What can hang from each mark:
K_608: K_15 K_347 K_763 K_788
K_347: K_335 K_608
K_788: K_608 K_704
K_704: K_15 K_347
K_15: K_608
K_763: K_704

Every row comes from one small tree of marks. The marks that hang from a mark follow it in brackets, in the order of their numbers. Every link used is in the known rows. Which tree was each row made from?
Known rows:
K_347[K_335]: [  3  24   9  25  -4 -33 -14  20  34  -1  -4 -12  -9  12 -17  -2  11  16
  -6 -24   3]
K_608[K_15 K_347 K_763 K_788]: [ -4  11  27  26 -15 -38  -1  -6  32 -22  -2 -26 -17  30 -23   6  10  14
 -18 -32   6]
K_788[K_704[K_15[K_608] K_347[K_335]]]: [ 18  36  27   9 -24 -60  -9  56  34   0 -27  10  17  -3 -25  -6  -1  28
 -20 -46  -6]
K_763[K_704[K_15 K_347]]: [ 16   6  38   6 -16   3 -18  15  14  21  25   2 -30  -3 -29   7  -4  15
  -9 -36  -6]
K_704[K_347]: [  3   0  27  12 -12 -13 -23  26  30  -7  22  -7  -7  12 -32   1   5  12
   8 -41  -9]
K_704[K_15[K_608[K_347[K_335] K_763]]]: [ -1  39  29  31 -33 -77 -13  18  33  -1 -13   4  -4  -3 -24 -24 -15  25
 -17 -37  -9]
K_788[K_608[K_763] K_704]: [ 21  40  28  11 -21 -25  32   4  12  -9 -11  -3   4 -24 -47  -5  37  16
  -1 -12  -6]
K_15[K_608[K_763 K_788]]: [  1  47  14  24 -16 -65  27   7  28 -17 -20 -14  -4  14 -26  -9   3  11
  -3 -27   4]
K_788[K_704[K_347]]: [ 11  12  37   7 -20 -16  -8  35  23 -14   4  -2   3   1 -41   3  22  14
   5 -44 -17]
K_347[K_608[K_15 K_763[K_704] K_788]]: [  0  13  23   6  -1  -6  29 -24  12   3  -6 -21 -20  13 -35 -10   9   3
   1 -20  13]
K_347[K_335 K_608[K_763[K_704[K_15]]]]: [  4  24  23  15 -14 -23   1 -15  20  19   4   0  -9 -19 -44 -26  -2  17
   1 -18   5]
K_15[K_608[K_347 K_763 K_788[K_704]]]: [ -1  42  35  26 -35 -66  27  17  25 -32 -19  -8   5  11 -38  -7  17  14
 -11 -46 -13]
K_788[K_608[K_763] K_704[K_15 K_347]]: [ 32  33  36   1 -30 -33  10  19  25   2   1  10  14 -29 -47   1  14  25
 -12 -22  -3]
K_608[K_15 K_347 K_763[K_704]]: [ -6  -1  30  22 -17  -3  -8 -13   2  -6  15 -18 -45  -1 -37  -5  13  17
 -18 -32  -2]
K_763[K_704]: [  3  16  27  16  -6  10   7   0   2   9  13  -9 -43   1 -29   2  16   6
   1 -26  -6]
K_347[K_335 K_608[K_15 K_763 K_788]]: [  0  20   2  15   2 -44  10  -6  42  -4 -24 -23  10  20 -23 -12   5  13
  -7 -19  22]
K_15[K_608]: [ -7  37  23  19 -12 -50  11  27  18  -6 -18  -7 -14  15 -20 -22  -2   6
   6 -32 -15]
K_788[K_608[K_347[K_335] K_763] K_704]: [ 16  32  26  21 -28 -37  14  13  25 -18  -3  -3  18 -19 -44   3  40  26
 -19 -25  -6]
K_763[K_704[K_15[K_608] K_347]]: [ 11  20  32   6 -17 -18  -6  30  13  16   6   7 -22  -5 -25  -1 -13  17
 -12 -41  -6]
K_15[K_608[K_347 K_763 K_788]]: [ -8  35  28  31 -28 -66  14   9  30 -29  -8 -12  -2  19 -29  -9   5  13
  -5 -44  -8]
K_347[K_335 K_608]: [ -6  18  22  15  -4 -27  -2  10  34   2  -7  -8   9  14 -29 -23   7   5
  16 -26  -5]

Which tree is each row?
[  4   8  30  11  -7 -14   3  15  20  -7  -4 -16 -12  21 -14   2  15   9
 -15 -21  -6]	K_788[K_608[K_15 K_347]]
[ 15  16  15  17 -19 -19 -21   0  22  16  23   0 -18 -25 -40   4   0  30
 -19 -31  12]	K_608[K_763[K_704[K_15 K_347[K_335]]]]
[  1   5  24  22 -13 -11   9 -16  16 -12   7 -25 -35  17 -25  16  18  14
 -27 -33  12]	K_608[K_15 K_347 K_763[K_704] K_788]
[ -3  24  32  15 -14 -32  22 -18  32 -10   2 -14   4  13 -42 -19   8  -2
  23 -22  -2]	K_347[K_608[K_763 K_788]]
[ 28  27   7   8 -18 -30   7  24  32 -12   1  -1  31 -27 -46  13  36  33
 -17 -25   8]	K_788[K_608[K_763] K_704[K_347[K_335]]]
[ 20   6   7   1  -3   5  10  -1   7   6  11 -13 -19 -17 -34  10  20  22
 -21 -17  18]	K_788[K_608[K_15 K_763[K_704[K_347]]]]
[ 11  24  51  11 -24 -16  19  23  16 -17  -3  -1   6   4 -35   3  37  11
  -6 -29 -22]	K_788[K_608[K_347] K_704]
[  7  36  35  13 -15 -27  12  15   2  21 -10   5 -40  -1 -21 -13 -11   9
 -10 -27  -7]	K_763[K_704[K_15[K_608]]]
[ 15  19  31   9 -16 -24   9  29  36 -19  -4 -10   9  22 -27  22  25   9
  -5 -45  -3]	K_608[K_788[K_704[K_347]]]
[  9   0   8  13  -5   6 -20  19  20   6  25  -8 -16  -1 -30  19  17  23
 -15 -40   7]	K_763[K_704[K_347[K_335]]]
[  8  25  35   8 -21 -51 -16  42  33   6  -5   6  -1   9 -22 -14 -23  16
  -3 -43 -12]	K_704[K_15[K_608] K_347]
[ -3   6  34  20  -8 -29  -6  13  33 -17  -8 -25 -18  50  -5  12   9   5
 -18 -36  -1]	K_608[K_15 K_347 K_788]
[-10  23  32  27 -27 -34  10   1   3 -14   7  -5 -28  -8 -43 -16  10  16
  -5 -41 -15]	K_15[K_608[K_347 K_763[K_704]]]
[ -2  18  26  11  -3 -31  23 -15  29  -6 -15 -23  -4  22 -30 -21   2   2
   9 -19   7]	K_347[K_608[K_15 K_763 K_788]]
[ -8  11  28  10  -7 -24   8 -12  17  -1  -9 -18 -13   4 -40 -39  -1   5
  19 -18  -5]	K_347[K_608[K_15 K_763]]
[ 25  21  32  -2 -16 -11  14  36  24  -9   0   1  17  -6 -37  11  33  15
  -5 -32  -9]	K_788[K_608 K_704[K_347]]
[  6   5  34   0 -16 -18   2  17  22 -13  -6  -6   8  -6 -53 -22  15  15
  10 -39 -11]	K_788[K_704[K_347[K_608[K_15 K_763]]]]
[ 20  20  26  14 -21 -19   1  -8  25   6  22  -7 -17  -3 -34  20   2  19
 -17 -33  15]	K_608[K_763[K_704[K_15 K_347]] K_788]
[ 16  28  18  12 -10  -1  27 -19   3   8  13  -8 -21 -23 -41   4  26  13
  -5  -7   6]	K_788[K_608[K_763[K_704]]]
[ 13  20  54   2 -31 -32  -5  17  27   1   2  10  14 -15 -57 -25   0  15
  13 -39 -19]	K_788[K_704[K_15 K_347[K_608[K_763]]]]
[  5  -3   8   2   6 -26 -13  26  51  -6  -8 -18  21  35 -18   5   3  13
  -8 -39  15]	K_704[K_347[K_335 K_608[K_15 K_788]]]
[ -2   1  11  27 -12 -13 -16  -6  15  -3   6 -19 -34  -4 -30   4  17  29
 -32 -33  12]	K_608[K_15 K_347[K_335] K_763[K_704]]
[ 13  25  11  10  -4 -24  17  -5  17   1 -11 -17 -14  -5 -26  -6  16  14
 -11  -3  11]	K_788[K_608[K_15 K_763]]
[  1  14   8  30 -13 -51 -11   1  43 -20 -10 -27  -4  27 -14  13  14  25
 -33 -34  19]	K_608[K_15 K_347[K_335] K_763 K_788]
[ 18  27  10  18 -20 -44   3  17  43 -22  -2 -11  21   0 -39  20  29  26
 -18 -40  15]	K_608[K_763 K_788[K_704[K_347[K_335]]]]
